Each row was made from one walk, in order. Every step used is in the known rows, and no mark comes twice. Write each row's walk.
In the rows, 128 means zero.
Known rows:
muka-dakop: [113 101 150 143 100 153 117 158 120 127 146 137 151 164 145 148 140 146
 128 163 121  87 130 127 136 103 115  78 162 135 101 121 183 171 157 111
 176 201  94 135 152  65 157 145 138  93  73 129 149 143]
peku-fupegu-zefa: [124  92 157 121 110 187 120 146 131 120 141 137 146 157 132 137 141 148
 145 165 127 102 129 122 143 135  99  86 159 100  96 144 203 176 165 106
 189 209 109 138 131  56 136 135 140 165 106 141 151 140]
fubove-fupegu-peku-kasorag-muka: [117  99 110 110 110 167 114 154 133 138 137 133 103 150 118 153 150 144
 150 164 129 110 128 124 140 151 123  86 176  97  96 157 185 172 161 125
 183 205 125 125 158  62 110 148 133 152 115 137 145 139]
nizasa-muka-kasorag-zefa: [101 114 155 151 105 138 114 162 112 114 137 124 149 154 134 152 157 144
 139 181 126  99 128  92 140 127 108  87 137 107  96 133 165 156 156 140
 182 193  90 132 167  66 122 164 139 151  55 125 140 130]
fupegu-zefa: [117 103 142 138  98 158 110 153 119 122 143 131 167 149 149 140 138 150
 139 160 116  92 129 139 145 107 112  81 166 115  95 131 184 172 167 108
 182 207  94 135 130  63 136 139 124 168  90 134 154 141]
zogubu-solep-nizasa-muka-kasorag-zefa: [106 117 148 159 102 130 126 173 114 118 143 123 158 147 139 146 158 134
 135 173 118  59 135 106 126  70 101  80 150 144  98 113  82 156 160 141
 158 185  74 141 167  74 159 169 118  95  29 111 139 139]
nizasa-muka-kasorag-zefa-dakop-peku-fupegu: [112  99 191 119 129 152 119 172 126 117 129 132 123 162 113 145 159 150
 144 196 137 129 116  43 143 159 111  97 126  65  98 155 157 155 146 159
 193 184 112 127 193  63  92 172 176 144  92 127 128 113]
dakop-peku-fupegu-zefa-kasorag-muka-nizasa-solep: [121  95 161 100 123 151 118 156 125 127 133 126 110 150 101 111 154 149
 129 174 127 112 110  68 141 140 108  93 135  96 102 152  94 163 155 135
 169 187 123 123 182  71 125 165 163 121 128 139 132 117]
fupegu-zefa-dakop-peku-kasorag-muka-nizasa-solep: [121  96 146 116 124 121 102 171 117 124 130 122 118 142 110 121 152 152
 122 174 123 125 104  67 144 117 126  94 144  83 101 144  72 159 155 140
 166 178 106 117 189  81 106 172 152 117 126 131 120 113]
votun-namat-kosid: [125 104  79 150  75 159 110 131  94 127 157 147 194 186 128 131 146 145
 124 142 126  50 138 192 130  61 124  69 198 158  90 112 164 181 162  78
 176 231 107 140 115  51 199 144  86  47  88 132 158 159]
fubove-fupegu-zefa-kasorag-muka-nizasa: [116 108 126 108 115 154 120 146 124 131 128 119 117 145 130 138 148 152
 137 169 126 107 122 124 145 135 107  93 168 104  99 149 169 167 162 118
 174 201 114 128 160  73 102 150 143 156 117 138 138 135]
zefa-kasorag-muka-nizasa-solep: [108 106 113 136 105 120 109 160 107 127 142 127 126 151 115 121 157 143
 109 166 124  81 122 108 129  96 114  85 148 146 104 120  81 163 163 115
 154 195  90 118 174  80 159 161 131  79  89 129 129 136]
nizasa-muka-kasorag-zefa-dakop: [106 109 166 145 117 135 110 172 112 114 132 127 142 157 133 153 157 148
 136 189 129 114 122  78 141 128 114  93 137  89  98 136 156 156 154 146
 185 188  87 128 178  69 104 169 145 140  66 122 131 123]
fubove-fupegu-peku-kasorag-zefa-dakop-muka-nizasa-solep: [125  99 136  91 129 150 114 167 123 134 137 129 102 146 102 150 157 147
 135 173 130 130 109  81 140 134 120  89 165  92  98 159 110 161 153 134
 164 187 129 126 185  73  92 166 142 111 113 136 132 123]
votun-namat-fupegu-peku: [133  85 129 132  98 198 120 150 117 129 154 147 171 172 134 153 145 150
 139 145 131  77 131 173 135 126 144  77 215 114  90 143 198 182 166  95
 197 220 129 142 129  48 166 132  85  93  91 133 172 144]
kasorag-zefa-dakop: [109 103 149 128 119 147 101 171 121 126 142 145 163 156 153 141 142 149
 128 176 125 104 119  99 144 119 122  85 167  95  99 135 160 169 156 121
 185 202  90 131 157  64 120 149 153 146  81 128 133 139]
nizasa-muka-kasorag-zefa-dakop-peku-fupegu-namat: [121  92 171 116 131 146 118 166 119 129 127 132 122 171 104 151 155 148
 139 196 137 129 110  49 142 155 109 100 138  50  95 156 166 161 150 155
 193 194 119 134 187  55 104 172 155 138 107 131 137 122]
peku-kasorag-muka-nizasa-solep-zogubu: [102 100  83 156  94 103 106 160 111 123 147 121 131 144 112 125 161 134
 114 158 124  72 126 117 127  86 108  84 148 158 105 117  51 167 167 118
 144 189  77 122 165  79 172 160 133  92  76 122 118 142]
votun-namat: [112  92 101 144  86 163 113 149 105 128 151 143 192 174 133 141 142 148
 122 147 126  57 132 173 130  91 127  75 191 137  89 119 170 176 165  88
 185 226 105 136 126  52 197 140 100  89  70 130 158 151]
nizasa-solep-kosid: [135 106 103 146  78 127 110 145 111 132 162 140 177 176 122 117 156 136
 122 148 113  52 135 155 126  75 102  75 172 192  98  96 115 167 165  86
 150 212  76 135 122  66 171 152 110  39  84 135 164 145]
peku-kasorag-zefa-dakop-muka-nizasa-solep: [108  98 126 129 121 116  99 177 111 124 140 132 135 144 107 137 158 144
 113 179 131 111 108  65 136 104 115  87 146 109 101 137  77 155 152 133
 161 182 104 120 189  81 123 172 154 108  96 128 114 127]
solep-nizasa-muka: [113  93 152 151 101 139 132 158 111 120 143 136 154 157 129 150 148 145
 139 161 122  64 145 121 127  77 111  82 163 149  89 117 123 159 165 122
 165 194  84 134 157  74 175 149 122  67  52 116 146 141]
zefa-kasorag-muka-nizasa-solep-zogubu: [105 106  99 149  96 105 108 163 110 127 146 122 134 149 119 118 160 138
 112 162 121  68 127 120 127  84 108  88 145 162 109 114  50 169 167 117
 146 191  70 121 167  81 164 161 134  90  76 121 125 139]
fubove-fupegu-peku-kasorag-muka-nizasa-solep-zogubu: [121 101  98 116 102 141 120 152 125 133 144 118 102 147 108 137 160 137
 138 154 123  94 126 129 133 119 112  87 167 136 102 141  86 174 167 118
 151 194 103 128 159  70 136 154 126 104  91 129 139 136]
kasorag-zefa-dakop-muka-nizasa: [ 98 101 144 125 126 117 106 172 111 124 136 141 158 146 146 143 143 154
 118 178 129 110 111  85 142 100 118  85 157 101 101 134 119 158 150 133
 169 190 107 133 182  77 121 160 156 115  89 134 123 141]
zefa-kasorag-muka-nizasa-solep-kosid: [118 109  97 138  99 103 108 153 108 131 147 134 136 160 113 112 161 140
 110 161 122  65 125 122 128  82 109  85 155 166 106 113  80 161 163 110
 146 198  86 124 165  84 150 170 133  50 105 134 139 138]
muka-kasorag-zefa-dakop-peku: [111 109 170 122 118 152 100 173 131 129 139 139 152 152 131 144 149 147
 132 185 129 114 114  67 145 134 122  84 155  77 103 147 173 157 146 145
 184 189  99 124 185  65  99 167 184 163  84 125 136 124]
fubove-fupegu-peku-kasorag-zefa: [122 102 132 100 113 185 116 157 137 137 142 137 118 148 122 156 148 143
 155 168 128 113 124 112 146 157 121  83 180  89  95 166 202 172 159 122
 188 207 127 130 151  57 100 147 147 180 100 134 151 134]
fubove-fupegu-peku: [128 100 134 100 102 185 125 149 131 137 147 138 132 159 134 153 143 147
 154 155 121  99 134 148 140 134 119  78 188 121  93 145 207 177 164 104
 181 215 119 136 135  55 129 132 122 129  94 136 166 143]
zogubu-solep-nizasa-muka-kasorag-zefa-dakop: [112 113 158 152 114 127 122 183 116 117 139 126 150 150 136 147 158 138
 132 180 121  74 130  91 127  72 107  86 149 125  99 115  72 156 158 146
 162 180  70 136 179  78 140 173 124  84  41 108 131 132]
namat-fupegu-zefa-kasorag-muka-nizasa-solep-kosid: [140 103 129 138 107 140 112 145 118 126 143 128 138 156 125 120 162 145
 127 163 125  87 123 127 138 120 113  91 179 141 104 132 126 166 165 111
 161 191 102 134 153  78 109 157 118  91 128 139 148 132]

Which walk is each row?
[137  91 155 127 103 191 120 157 131 129 156 148 145 158 141 154 145 147
 150 156 126  98 135 141 139 141 134  75 196 122  96 145 210 179 167 106
 188 205 118 138 138  56 135 126 107 122  97 133 166 142]	namat-fupegu-peku
[102 102 143 131 115 127 106 171 123 136 133 134 118 154 125 134 146 149
 127 181 129 102 119  81 137 130 127  92 141 104 106 141 144 162 147 146
 182 188 109 117 194  74 117 168 169 126 110 129 128 129]	zefa-kasorag-muka-dakop-peku
[123  92 199 118 124 155 129 169 124 119 126 123 105 161 109 141 150 155
 150 189 130 126 119  59 144 154 112 104 118  79  98 157 162 162 151 153
 196 183 125 127 186  67  96 170 162 137 114 129 135 106]	nizasa-muka-dakop-peku-fupegu-zefa-kasorag
[125  97 116 122 117 138 110 146 117 146 132 141 105 180 101 130 149 145
 128 182 136 104 116  89 136 123 114  93 152  91 105 146 159 175 148 133
 181 203 127 130 179  60 128 170 147  91 154 140 134 144]	zefa-kasorag-muka-dakop-peku-fupegu-namat-kosid
[112  99 193 131 125 137 122 173 124 122 132 132 139 150 120 153 154 148
 141 185 129  98 125  54 136 106 120  90 149  89  95 142 116 146 148 163
 172 174  93 127 202  76 115 176 171 106  62 112 133 118]	solep-nizasa-muka-kasorag-zefa-dakop-peku
[118 101 111 133 115 100  97 169 112 128 144 138 144 153 104 130 161 142
 112 174 130  94 111  77 135  89 111  87 154 128 103 130  78 153 153 129
 153 186 102 125 181  84 115 182 156  78 112 133 122 129]	peku-kasorag-zefa-dakop-muka-nizasa-solep-kosid
[100  94 119 125 108 119 109 165 122 132 139 136 124 144 110 129 149 147
 125 168 130  94 119  81 137 118 126  80 152 114  99 144 116 158 154 136
 167 190 122 117 188  76 147 162 168 113 107 130 125 132]	dakop-peku-kasorag-muka-nizasa
[110 112 158 135 116 156 100 168 127 124 140 138 156 153 140 150 150 144
 128 181 129 108 119  89 143 123 115  84 160  87 103 138 185 161 153 132
 182 194  85 127 170  66 108 161 164 162  73 126 137 133]	muka-kasorag-zefa-dakop
[107 105 161 146 114 120 127 186 119 125 139 124 133 147 123 143 154 137
 137 180 121  75 125  67 129  88 114  85 139 128  98 130  60 155 151 160
 165 173  99 134 192  77 143 180 146  84  56 109 126 125]	zogubu-solep-nizasa-muka-dakop-peku-kasorag-zefa
[122  85 159 117 126 162 113 161 127 122 131 138 138 157 126 143 143 156
 140 178 133 125 120  96 143 131 104  96 148  78  98 146 174 169 156 127
 191 197 116 133 159  64 105 148 146 152 131 143 133 135]	peku-fupegu-zefa-dakop-muka
[126  86 154 123 130 165 102 179 132 130 141 147 124 145 124 163 152 150
 146 181 138 133 117  81 144 158 140  90 179  70 100 169 178 166 154 144
 196 185 134 128 181  67  77 152 139 162 125 133 134 129]	namat-fupegu-peku-kasorag-zefa-dakop-muka
[125 114  88 153  75 116 113 161 116 133 163 143 186 169 144 120 150 135
 127 151 112  36 139 170 125  56  99  72 174 196 101  91 119 173 169  93
 156 215  78 144 119  67 173 152  99  57  78 129 160 157]	zogubu-solep-kosid
[133  89 157 116 131 156 109 174 123 125 145 138 116 144 111 152 160 147
 131 174 134 129 110  74 140 139 135  87 174  93 102 159 112 163 156 136
 171 177 130 129 188  74  97 159 130 101 115 133 133 123]	namat-fupegu-peku-kasorag-zefa-dakop-muka-nizasa-solep
[125  88 149 124 117 136 119 160 120 117 139 125 137 154 117 128 152 149
 127 168 127 108 117 102 136 100  93  97 140 117 104 130  77 171 163 119
 159 187  94 136 160  72 133 154 138 102 107 136 127 132]	peku-fupegu-zefa-dakop-muka-nizasa-solep-zogubu
[118 108 139 116 118 162 115 151 129 134 124 118 111 151 136 146 146 151
 144 177 127 118 121 115 146 152 109  99 162  91 101 150 195 168 154 131
 187 197 111 128 164  68  82 156 149 171 121 138 138 132]	fubove-fupegu-zefa-kasorag-muka-dakop
[128  88 161 111 127 153 120 156 117 118 135 129 130 156 112 130 150 153
 125 171 129 121 114  90 138 112 100  93 144 101 100 136 109 166 158 118
 166 189 112 133 166  72 127 154 136  93 120 144 132 128]	peku-fupegu-zefa-dakop-muka-nizasa-solep
[102 107 107 142 101 114 114 150 102 122 144 126 142 153 134 120 153 143
 108 155 119  78 124 125 129  88 111  78 157 156 101 108  71 164 162 108
 145 196  88 130 161  77 183 151 117  49  74 136 135 147]	kasorag-muka-nizasa-solep
[120  86 164 111 130 155 120 158 124 118 131 136 132 153 124 139 143 157
 132 174 133 123 116  93 143 118 103  93 149  84  99 146 153 167 158 122
 177 193 121 135 168  72 119 150 150 121 126 144 131 133]	peku-fupegu-zefa-dakop-muka-nizasa
[113  93 118 141 102  96 110 173 105 125 148 131 157 155 123 131 153 148
 112 163 122  86 122 116 126  61 108  87 150 158 104 105  43 165 161 117
 144 186  79 129 172  80 159 157 127  47  80 125 124 140]	zefa-dakop-muka-nizasa-solep-zogubu
[120  95 148 114 115 134 118 158 128 127 137 121 118 147 105 109 156 145
 131 171 125 100 114  80 138 127 102  97 132 111 107 145  65 169 160 136
 161 184 105 126 176  71 130 164 166 132 115 131 128 121]	dakop-peku-fupegu-zefa-kasorag-muka-nizasa-solep-zogubu
[ 99  94 114 132 105 126 102 167 125 135 139 137 131 147 113 131 149 145
 133 172 130  97 123  84 137 131 127  83 151 108  98 143 137 160 152 140
 181 194 117 115 179  68 135 160 164 145 112 129 127 134]	dakop-peku-kasorag-muka
[130  98 132 119 118 104 101 163 118 128 134 128 128 151 107 113 155 149
 121 170 121 109 107  81 143 102 121  94 152 102 102 137  71 156 155 135
 158 181 104 122 181  84  97 181 155  89 142 136 129 115]	fupegu-zefa-dakop-peku-kasorag-muka-nizasa-solep-kosid
[133  92 149  94 117 172 112 163 137 137 132 131 123 151 111 145 147 154
 152 176 129 130 118  95 148 154 119  94 173  77  93 162 193 167 154 128
 191 198 124 120 164  61  77 151 163 172 135 131 138 120]	fubove-fupegu-zefa-dakop-peku-kasorag
[109 105 159 128 119 135 104 168 124 131 125 123 122 144 135 133 142 154
 135 181 123 117 113  82 148 137 125  97 139  77 104 152 154 162 151 151
 188 184 111 122 184  74  89 171 163 177 124 134 133 121]	fupegu-zefa-kasorag-muka-dakop-peku
[101  95 128 129 125 120 100 177 117 125 136 140 137 140 119 147 150 149
 120 182 135 113 112  67 141 110 121  87 152  93 101 147 125 156 152 138
 172 185 113 121 191  80 115 168 168 136 101 129 112 132]	peku-kasorag-zefa-dakop-muka-nizasa
[ 94 104 110 140 105 117 116 151 108 123 140 133 144 149 147 130 145 147
 115 158 124  81 127 129 134  93 116  78 161 137 101 118 120 166 162 113
 158 200  98 132 162  77 173 146 132  81  81 136 133 153]	kasorag-muka-nizasa
[110  87 130 123 118 124  96 180 126 135 135 143 125 152 113 134 148 150
 129 180 133 115 117  70 138 130 135  91 153  86  99 145 130 162 151 144
 185 190 110 110 192  72 113 163 169 125 125 126 117 126]	zefa-dakop-peku-kasorag-muka
[108  99 137 141 110 129 101 173 118 129 138 138 152 156 124 153 150 152
 126 179 131 108 124  98 133 100 115  86 152 108 101 126 162 156 151 134
 176 191  95 122 182  73 117 162 145 116  98 130 132 138]	zefa-dakop-muka-kasorag
[115  93 154 129 106 149 112 170 129 133 144 138 130 157 113 144 144 146
 135 172 128 101 122  82 138 126 126  82 152 115 100 144 171 163 148 134
 181 190 117 122 181  66 135 160 172 118  98 125 138 125]	muka-dakop-peku-kasorag
[114  92 165 100 126 154 119 156 132 127 129 132 112 146 112 120 147 154
 136 177 132 114 113  71 146 146 112  93 140  80 102 161 141 164 154 140
 180 191 131 125 183  71 116 160 177 150 133 140 132 122]	dakop-peku-fupegu-zefa-kasorag-muka-nizasa
[129  85 154 127 126 157 102 170 133 128 131 135 124 148 126 142 151 154
 143 181 136 133 116  80 148 167 136  97 175  65  99 162 172 165 154 144
 198 183 124 121 179  68  74 151 151 170 146 132 127 123]	namat-fupegu-zefa-dakop-peku-kasorag-muka
[121  92 167 123 125 168 111 159 131 121 129 133 133 155 118 150 149 153
 140 183 135 128 119  86 143 136 101  96 144  69 101 150 191 163 153 136
 189 192 112 130 170  66  93 158 156 168 125 141 134 129]	peku-fupegu-zefa-dakop-muka-kasorag
[101  94 152 123 122 143 118 157 129 131 131 137 118 163 133 133 144 148
 132 176 133 109 120  83 138 144 117  90 143  97 104 139 151 166 144 143
 183 191 121 131 184  64 134 157 169 103 111 142 131 138]	kasorag-muka-dakop-peku-fupegu
[134  80 121 134  99 198 115 155 122 129 153 147 155 167 115 157 150 146
 140 150 136  82 129 156 135 134 147  79 210 105  90 154 199 180 167 101
 200 215 135 134 138  51 157 140  94 112 101 130 163 137]	votun-namat-fupegu-peku-kasorag
[101 103 111 142 104 131 101 164 117 132 139 137 135 151 130 133 149 145
 125 173 128  86 129 115 134 117 119  88 153 123 102 130 152 167 161 124
 180 203  93 117 165  73 136 155 139 142 100 129 131 143]	zefa-kasorag-muka
[107 107 179 131 119 131 111 177 117 119 131 128 138 156 125 147 156 151
 140 192 129 120 117  56 143 139 120  93 132  79  97 144 144 152 147 159
 187 182 101 124 193  67  95 174 164 141  78 121 130 114]	nizasa-muka-kasorag-zefa-dakop-peku
[112  94 173 151 109 140 135 160 112 119 138 131 140 160 134 156 146 145
 137 166 122  73 140 108 128  81 113  85 156 141  93 118 128 158 158 132
 165 185  87 137 171  76 165 157 132  50  51 116 144 135]	solep-nizasa-muka-dakop
[119 103 106 158  75 130 111 157 112 126 162 126 175 162 130 124 155 134
 125 150 113  57 137 154 124  77 100  78 160 188 101  97  77 177 171  94
 151 203  58 132 125  62 187 140 110  88  49 119 147 147]	nizasa-solep-zogubu
[116 105 122 152  90 142 125 168 118 129 156 138 173 152 142 137 146 135
 129 153 114  38 143 148 120  48 105  69 177 177  97 100  92 169 168 106
 153 202  75 140 141  71 198 144 107  61  45 114 150 156]	zogubu-solep-nizasa
[126  87 158 115 134 159 110 176 129 126 141 146 117 141 122 160 152 152
 138 177 138 131 114  77 145 144 139  87 180  77 101 169 158 164 156 140
 182 181 139 130 189  74  89 155 143 130 122 134 132 128]	namat-fupegu-peku-kasorag-zefa-dakop-muka-nizasa
